Each row comes from the steps of one path. Every step used is in the known rows, and no mark comes twice. Write the path behind each row, first mark first.
(in the rows, 128 means zero)
Known rows
demol, muzele: [109 159 139 146  90 132 114  98  98 124  80 132 128  74 135 140 132 137
 138 101 107 138 139 135 156 116 177 137 150 105 153 160 128 125 150 127
 127  70 157 149 149 150 136]
nufa, sebo: [120 153 148 132  72 139  97 100 114 155 110 188 138 106 138 131 121 144
 121 136  99 147 145 128 128 107 167 151 148  96 157 119 160 162 172 109
 126  79 126 162 163 194 131]
vikul, bital, lonaz, visod, fodi, gugo: [121 170 153 122  92 123 175  86 119  56  69 142  64  90 164 119 115 151
 116 192 110 123 117 154  72  85 169 125 162 146 108 145 140  96 127 114
  99  68 146 161 166 156 112]
zoked, muzele, pubar: [121 159 135 160  57 107  97 111 102 106 110 165 148  76 128 124 147 160
 154 143  96 121 147 160 145 127 116 164 166 112 159 151 164 137 162 125
 110  91 132 133 146 170 145]
nufa, vudu, liga: [175 141 117 109  84 154  71 109 105 141 107 167 166  91 162 121 125 126
 150 152 115 130 146 112  99 112 189 132 137 127 146 154 169 154 151 134
 131  52 141 110 108 167 155]
visod, fodi: [114 140 114 149  95 135 123  84 108 117  85 151 128 107 150 113 117 135
 126 145 107 140 142 132 132 119 171 149 155 125 156 148 161 127 145 105
 130  72 154 154 172 162 136]
vikul, bital, lonaz, visod, fodi: [102 166 142 144 122 124 165  75  92  77  84 148  82  83 159 105 117 145
 122 185 113 123 110 141  80 101 172 127 149 139 124 160 149  98 132 110
 106  77 134 150 140 140  80]
gugo, pubar: [128 126 125 131 121 147 103  81 108 134 102 152 171  78 155 125 132 140
 129 105  91 147 164 155 174 101 171 162 154 117 116 140 143 147 168 126
 127  77 149 149 160 207 162]
lonaz, sebo, nufa: [148 110 158 129  74 135 121  77  83 152 115 149 160 124 127 148 125 157
 108 155  70 145 108 110 133 100 162 163 116 111 165 147 109 136 119 143
 105 126 173 158 170 177 134]
nulug, gugo, fodi, bital, vikul: [105 138 120 101  72 150  75 115  97  85  84 135 142  74 176 153 152 104
 131 176 128 157 119 182 114 147 165 128 126 115 121  98 107 150 155 128
 117  71 156 139 159 181 165]
nufa, vudu: [166 141 122 115  84 157  78 103  85 160 104 160 145  90 140 113 128 140
 128 131 122 139 157 120 109 111 171 137 136 112 150 144 153 159 162 148
 139  75 132 132 135 167 140]
vudu, nufa, sebo, lonaz, visod, fodi: [101 171 127 126  79  90 139  74 122 121 106 182 112 102 151  87 124 157
 116 140  81 126 174 114  87 124 211 139 135 112 137 159 192 117 135 100
 120 104 119 171 143 167 115]
gugo, fodi, visod: [138 137 110 115 113 116 111 127 122 125 116 142 153  88 153 141 139 137
 161 134 102 158 163 148 117 125 176 155 158  92 132 149 162 141 138 111
 145 121 149 140 189 222 152]
zizot, pubar: [119 145 149 141  94 152 110  93  99 137  91 141 152  91 154 133 141 149
 142 138 131 144 146 153 168 119 169 133 145 135 127 151 141 141 151 126
 121  88 147 151 145 174 153]
gugo, fodi, bital: [131 137 114 100 107 141  98 109 105 119 100 149 140  88 184 166 143 115
 135 134 110 153 143 150 123 139 162 129 145  88 107 139 152 154 164 110
 139  99 156 131 164 192 136]
demol, muzele, pubar: [121 148 149 168  68 130  97  91  83 103  76 132 131  56 125 140 152 160
 162 110  99 117 122 156 155 138 152 164 158 116 153 171 125 116 142 129
 104  78 155 138 164 153 145]
sebo, nufa: [157 121 133 133  73 151 115  95  92 131 123 145 146 109 136 143 126 156
 118 129  89 135 132 125 154 114 157 148 143 107 168 168 126 152 126 146
 119 123 166 167 169 176 151]
visod, fodi, bital, lonaz, sebo, nufa, vudu: [172 115 143 107  47 147 117  51  45 141  95 168 118 112 171 134 131 156
  96 209  97 151 125 112  60 104 186 146  81 143 163 147 118 125 136 147
 102 118 165 141 169 124  73]
bital, lonaz, visod, fodi, gugo, pubar: [134 145 130 133  97 138 149  62 133  92  63 144 108  71 161 101 130 150
 118 155  89 134 168 164 121  87 200 150 160 160  93 117 144  88 137 121
 110  64 141 148 176 190 148]
nulug, gugo, fodi, visod, lonaz: [158 183 122 114 124 118 113 105 106 111  91 110 145  64 135 141 156 124
 151 147 112 167 168 174 101 138 175 141 152 107 147 127 157 110 139 105
 112  77 149 140 196 219 186]
demol, muzele, pubar, zizot: [115 149 164 156  73 153 103  78 130 102  67 140 136  69 112 139 167 151
 149 115  90 124 126 144 163 122 134 163 153 111 151 184 117 117 140 118
 106  89 157 158 157 151 121]
zoked, muzele, demol, buput: [109 184 147 151  58 116  76 141 103 137 131 159 158  66 125 127 147 143
 142 159  92 118 148 143 178  72 139 154 171 119 194 165 144 139 136 108
 115  92 134 121 125 188 136]
sebo, lonaz, visod: [117 156 134 143 116 106 122  96 101 138 113 137 143  81 126  97 137 142
 124 131  94 132 156 129 122 118 167 131 146  92 113 177 167 136 126 138
 118  99 134 136 117 165 142]
pubar, gugo, fodi: [136 134 116 114 127 176  87 106 134 127  72 116 161  87 156 146 145 126
 134 111  87 151 140 139 156 120 159 155 159 130 133 132 138 145 135 100
 133  92 169 134 180 205 164]
muzele, demol, buput: [126 156 155 148  72 146  68 122  88 149 123 143 159  68 129 136 146 144
 134 153  93 118 123 141 182  79 152 161 166 123 173 171 125 135 121 113
 115  92 144 125 146 194 144]
pubar, zizot: [121 148 140 126 100 162 113  82 148 138  97 152 151 108 128 126 138 132
 114 134  98 147 143 132 158  97 138 143 150 100 139 157 140 148 146 113
 132  90 145 169 147 171 126]
visod, fodi, bital: [107 148 115 132  89 123 135  91 103 105  88 160 123 125 175 136 128 127
 123 159 114 144 138 143 120 140 165 128 151 107 137 149 169 137 164 104
 134  74 150 145 163 153 119]
muzele, pubar, gugo: [137 137 146 156  82 159  84  96 115 114  76 118 158  90 132 139 157 161
 145 129  77 125 118 152 169 138 122 171 172 139 147 155 136 134 131 127
 107  87 157 128 171 179 169]
liga, vudu: [129 144 126 139  69 161 106  88  88 127  87 162 146  88 139 146 142 146
 135 114 116 146 163 153 120  75 171 139 126  90 146 163 141 144 148 151
 126  90 143 135 156 162 145]
vikul, bital, lonaz: [119 155 148 128  99 139 125  85  72 102 105 141 110  60 169 141 110 150
 109 169 111 133 112 162 116  78 144 141 138 127 124 164 119 138 150 130
 106  83 143 162 154 154 107]
fodi, bital, lonaz, sebo, nufa: [143 123 159 121  53 128 125  63  60 142 118 151 135 102 166 166 130 156
  92 194  74 147 105 136 113 100 160 144  99 116 138 148  99 126 128 153
  97 134 168 152 168 150  96]
liga, vudu, nufa, sebo, lonaz, bital, vikul: [ 79 142 137  98  21 127 113  67  90 104  94 193 150  83 170 122 150 149
  72 148 116 145 154 150  75  58 216 165  79  98 148 161 141 163 139 175
 113 109 147 192 152 136 112]
liga, vudu, nufa, sebo, lonaz, visod: [118 178 139 117  53 111 123  85 103 130 110 194 128  83 138 121 146 167
 124 107  87 130 193 133  74  77 209 130 105  74 126 177 177 137 136 149
 113 124 112 152 125 165 122]
fodi, bital: [117 154 129 122  87 125 116 106  99 127 112 152 139 112 168 154 133 128
 125 143 109 149 134 148 137 132 150 123 151  87 121 150 156 154 166 130
 132  83 144 140 143 165 134]
visod, lonaz, sebo, nufa, vudu, liga: [224 136 150 100  90 160 106  56  72 156 112 160 173 112 145 133 145 130
 121 184  82 141 130  88  75  98 195 151 100 132 180 157 150 109 114 142
  85  78 179 126 141 155 144]
liga, vudu, nufa: [132 154 114 123  47 144 114  83  95 112  98 163 140  82 155 149 134 157
 132  97 102 131 173 156 123  75 192 138 119  96 138 175 145 132 138 161
 134 106 138 151 151 157 152]
nulug, gugo, pubar, muzele: [111 154 128 122 101 146 110  88 111  97  60 132 164  67 161 130 128 126
 132 118 110 145 169 197 166 122 143 138 147  95  98 125 123 151 181 104
 111  50 149 128 171 210 191]
nulug, gugo: [119 163 137 136  79 134  88 107  97 118  85 131 149  83 128 133 124 141
 133 137 118 143 132 160 139 125 150 131 150 118 146 125 124 148 153 125
 119  56 134 146 146 184 177]
liga, vudu, nufa, sebo: [126 163 132 117  27 141 108  83 107 129 100 205 132  94 153 151 132 167
 125 105  97 139 178 145  99  72 201 142 112  87 156 147 157 146 160 143
 129 105 122 164 163 178 135]
lonaz, bital, vikul: [ 83 128 136 126  78 142 118  86 101 109  92 149 159 105 154 114 135 119
  81 173 133 144  96 143 130 107 179 161 136 121 145 124 131 149 141 156
 128  73 160 169 143 148 129]
fodi, gugo, nulug: [147 141 147 124  54 135 107 108 136 124  78 149 110  76 150 172 104 144
 112 134  89 133 145 160 132 118 150 135 137 109 131 128 138 158 147 109
 135  78 166 175 177 222 202]
nufa, sebo, lonaz: [118 150 146 129  77 120  90  92 100 158 114 178 145  84 143 118 123 147
 108 137  85 151 167 129 121  98 162 159 128  94 144 153 164 170 164 113
 116  95 137 168 163 184 135]
pubar, gugo, fodi, visod, lonaz, bital: [140 176 126  94 158 136 147  91 135 113  68  97 167 101 153 143 172 122
 113 137 107 170 141 142 115 128 188 161 165 113 147 144 178 117 123 104
 129  89 184 149 198 206 149]
zizot, pubar, muzele, demol: [106 162 144 136  79 155 103 125 102 120  92 147 153  73 171 124 147 146
 150 171 128 114 146 165 158 121 128 137 142 119 117 166 129 131 147  88
 101  81 157 123 157 190 159]
vikul, bital, lonaz, visod, nepu: [106 180 175 132 121 127 143  82  92 103  90 162 109  65 146 128 141 136
 113 187 133 124 101 147  90  97 166 133 142 119 136 149 147 114 137 135
  91  67 108 125 112 152  84]
vikul, bital, lonaz, sebo: [109 144 176 126  96 124 133  67  67 121 100 148 119  79 162 145 111 150
 101 196  93 142  91 146  96  63 150 156 109 134 123 148 101 119 142 126
  94  87 152 156 160 154  93]

Write each row's path
[114 178 143 117  78  90 126  91 117 143 127 178 129  85 141 103 129 160
 115 125  76 128 173 120 104 116 196 135 132  90 120 160 178 139 138 125
 120 114 114 168 120 179 127] => vudu, nufa, sebo, lonaz, visod
[ 94 163 144  92  64  93 121  80 105 131 106 176 152  93 167 122 123 160
  72 129 101 139 147 128 106  99 197 159 117  99 134 165 170 169 154 124
 126 107 140 196 149 172 117] => vudu, nufa, sebo, lonaz, bital
[199 103 149  99  66 152  89  90  83 152 116 170 179 125 147 139 128 144
 134 178  84 137 118  81  82 100 192 149  99 131 168 157 132 145 119 146
 105  97 170 121 130 168 136] => lonaz, sebo, nufa, vudu, liga
[135 133 150 162  75 159  77  98 120 116  64 129 142  66 132 167 140 162
 137 124  66 117 117 162 161 158 118 163 141 134 155 153 139 149 135 105
 114  90 167 146 170 211 189] => muzele, pubar, gugo, nulug
[111 154 146 133  89 155 134  88 106 118  69 141 146  92 171 132 135 131
 135 144 133 138 161 175 167 127 148 123 144 104 101 154 141 144 160 109
 117  91 158 137 163 172 151] => zizot, pubar, muzele
[132 142 139 112 131 152 112 128 142 119  74 109 169  96 162 150 168 147
 179 138 113 167 162 159 155 132 180 145 161 143 125 148 144 143 128 100
 131 122 169 135 187 221 165] => zizot, pubar, gugo, fodi, visod
[ 99 162 142  94  43 115 120  71  90 119  88 190 150  86 162 137 142 167
  83 110 111 144 170 142  77  61 208 154  88  82 139 182 165 166 154 152
 120 113 140 186 154 159 111] => liga, vudu, nufa, sebo, lonaz, bital
[114 173 156 135 120 127 148  88  86  98 105 143  98  68 151 121 123 149
 120 173 110 121 106 146  99  90 158 122 149 118 109 159 135 115 137 135
 105  86 124 144 119 155  94] => vikul, bital, lonaz, visod
[121 113 130 120  77 177  69 101 119  78  77 127 157  81 183 159 189 119
 145 170  89 137 102 175 140 161 135 169 148 139 122 128 117 139 134 130
 105 101 177 121 184 176 156] => muzele, pubar, gugo, fodi, bital, vikul
[121 144 133 127 108 145  85  95 105 113  81 133 172  67 138 128 135 143
 138 111 105 148 157 176 165 114 163 146 148 127 122 118 120 149 175 126
 115  52 140 144 154 212 190] => nulug, gugo, pubar
[108 152 115 141  73 131 127  67  87 109  86 152 103  84 187 129 121 136
 105 186 110 142 141 161 112 119 168 131 134 128 127 147 150 118 154 115
 122  80 143 151 168 131  97] => visod, fodi, bital, lonaz
[226 141 149  98  91 122 129  85  85 151 133 158 175 127 136 134 145 139
 148 199  79 151 149  94  57 107 205 155 112 118 184 170 165 110 105 145
  99 102 172 123 159 177 143] => fodi, visod, lonaz, sebo, nufa, vudu, liga
[ 98 136 128 126  65 140 110 100  98 112 115 158 141 103 175 138 142 112
 115 182 113 144 120 159 136 130 156 135 140 105 127 129 132 150 153 153
 124  79 152 147 142 145 137] => fodi, bital, vikul
[129 160 134 133  85 122 158  97 148  94  71 146 103 124 137 111 126 140
 133 155 106 132 144 131 104 122 182 129 177 123 125 127 166 101 128 110
 125  67 145 149 164 180 158] => lonaz, visod, fodi, gugo
[120 150 153 163  80 156  92  96 106 100  50 105 144  68 123 148 164 161
 160 102  79 122 115 151 175 142 145 166 167 137 161 169 117 116 132 124
 101  73 170 128 168 155 155] => demol, muzele, pubar, gugo
[188 107 158 105  67 156  97  80  63 169 116 165 159 119 124 132 130 159
 115 155  92 146 127  90  97  96 172 156  98 118 176 148 113 152 129 161
 113 120 165 142 154 168 126] => lonaz, sebo, nufa, vudu
[ 74 145 145  95  43 106 111  78 104 116 111 180 153  91 172 104 131 142
  62 166 103 139 132 139 106  99 202 172 107 113 141 147 143 163 140 148
 119 106 147 203 148 150 120] => vudu, nufa, sebo, lonaz, bital, vikul
[148 173 151 110 123 105 122  87  96 130  87 117 157  82 129 146 152 125
 147 174  98 174 150 159  79 124 181 156 125 112 147 106 139  91 130  96
 103  80 161 132 200 219 170] => nulug, gugo, fodi, visod, lonaz, sebo
[226 131 140  80 112 142 119  78  73 162 122 146 158 102 132 140 162 142
 133 164  89 168 164 104  55 111 195 166 101 109 177 148 145 115 111 136
 110 139 179 137 202 204 131] => gugo, fodi, visod, lonaz, sebo, nufa, vudu
[127 164 143 128  95 109  98 135 151  94  78 149 174  76 133 146 192 143
 182 155  98 146 159 163 127 152 134 189 173 124 184 142 182 135 140 101
 108 106 135  97 180 216 149] => zoked, muzele, pubar, gugo, fodi, visod, nepu
[151 114 158 137  58 140 114  54  63 154 114 144 140  89 141 143 119 167
  91 182  69 142 115 126 127  77 167 162 102 134 155 146  89 119 112 150
  94 135 167 161 178 155 113] => bital, lonaz, sebo, nufa
[124 130 135 120 129 175 110  69 156 134  91 158 174  89 141 120 149 131
 117 108  85 153 165 148 183  86 151 163 149 112 116 149 135 150 167 113
 129  85 149 168 155 200 140] => gugo, pubar, zizot
[128 133 117 115  86 149 156  75 147  79  44 149 129 100 187 123 121 123
 121 132  94 144 186 182 148 105 160 155 163 112  91 129 148 127 172  89
 119  59 180 148 222 205 182] => visod, fodi, gugo, pubar, muzele
[112 167 153 134  98 106 116  98 112 156 117 178 136  93 124  99 131 144
 118 142  89 141 160 115 103 114 177 137 139  82 127 150 179 149 149 116
 112  96 117 151 126 184 123] => nufa, sebo, lonaz, visod
[208 115 121 102  66 165  79 109  94 132 123 165 166 110 156 134 128 146
 145 149  99 127 139  97 101 112 187 137 128 128 171 174 151 161 128 150
 116  92 160 129 124 167 148] => sebo, nufa, vudu, liga
[132 156 121 111 101 114  93 141 120 104  94 121 154  75 139 144 138 139
 168 140 118 162 155 170 107 137 171 142 154 105 137 129 136 144 146 107
 133  97 142 138 183 232 177] => nulug, gugo, fodi, visod
[122 166 153 123  71 102 145  95 146 113  83 176 101 113 139 100 126 147
 116 163  87 143 171 123  77 107 186 141 152 111 127 134 182 130 142  93
 108  80 138 168 172 187 141] => nufa, sebo, lonaz, visod, fodi, gugo
[121 151 154 137 108 172 106  99 123 132  67 115 165 104 151 138 151 151
 139 131 113 146 138 152 190 122 163 134 157 156 137 147 131 144 138 121
 118  86 163 144 149 174 165] => zizot, pubar, gugo
[ 98 142 136 119 104 110 119  86  88 129  93 132 161  85 153 115 132 136
  79 136 115 147 130 135 127 101 167 155 134 103 125 182 157 168 143 140
 127  91 161 172 143 159 128] => sebo, lonaz, bital
[123 165 160 130  83 124 163  85 126  59  58 150  47  65 164 152 101 152
 107 188 100 114 115 159  63 105 164 119 132 141 116 142 140 111 129  93
 108  73 160 176 162 183 132] => vikul, bital, lonaz, visod, fodi, gugo, nulug
[139 169 123  99 144 115 151  85 109 116  94 125 156  91 155 138 157 117
 113 147 124 166 150 147  91 124 196 160 156  94 139 148 185 117 136 111
 132  95 168 157 192 205 135] => gugo, fodi, visod, lonaz, bital
[113 161 123 164  98 132 139  65 101 117  82 146 103  79 144  91 123 146
 118 173 106 125 139 136 103 114 189 132 150 138 132 139 160  88 125 116
 117  82 126 140 143 145 104] => bital, lonaz, visod, fodi
[136 136 133 134  56 135 123  94 140 103  59 155  95  89 157 156 100 142
 111 149  91 131 150 152 115 125 164 142 135 130 146 128 153 139 144  84
 133  68 174 180 194 209 189] => visod, fodi, gugo, nulug
[110 157 121 153 115 123 145  86 120 113  85 153 118 119 132  94 129 136
 137 145 109 129 137 116 112 135 185 129 165 115 139 141 179 104 134 106
 127  75 132 137 140 164 124] => lonaz, visod, fodi
[ 99 161 121 134 114  93 152  86 103 106  99 147 117 112 162 104 143 128
 123 163 103 137 153 129  94 147 175 116 143  94 109 180 190 125 140 115
 121  91 140 136 128 141 110] => sebo, lonaz, visod, fodi, bital
[124 161 160 128  62 101 133  95 151 118  68 185  83  90 138 125 109 152
 105 158  77 135 169 128  68 126 183 133 122 107 135 131 182 145 142  74
 116  86 146 185 171 219 160] => nufa, sebo, lonaz, visod, fodi, gugo, nulug
[119 149 121 102 125 129 142  83 109 104  98 132 157  86 163 123 167 102
 104 181 128 166 132 154  94 121 201 172 140 108 148 126 162 112 124 134
 124  92 175 167 194 185 138] => gugo, fodi, visod, lonaz, bital, vikul
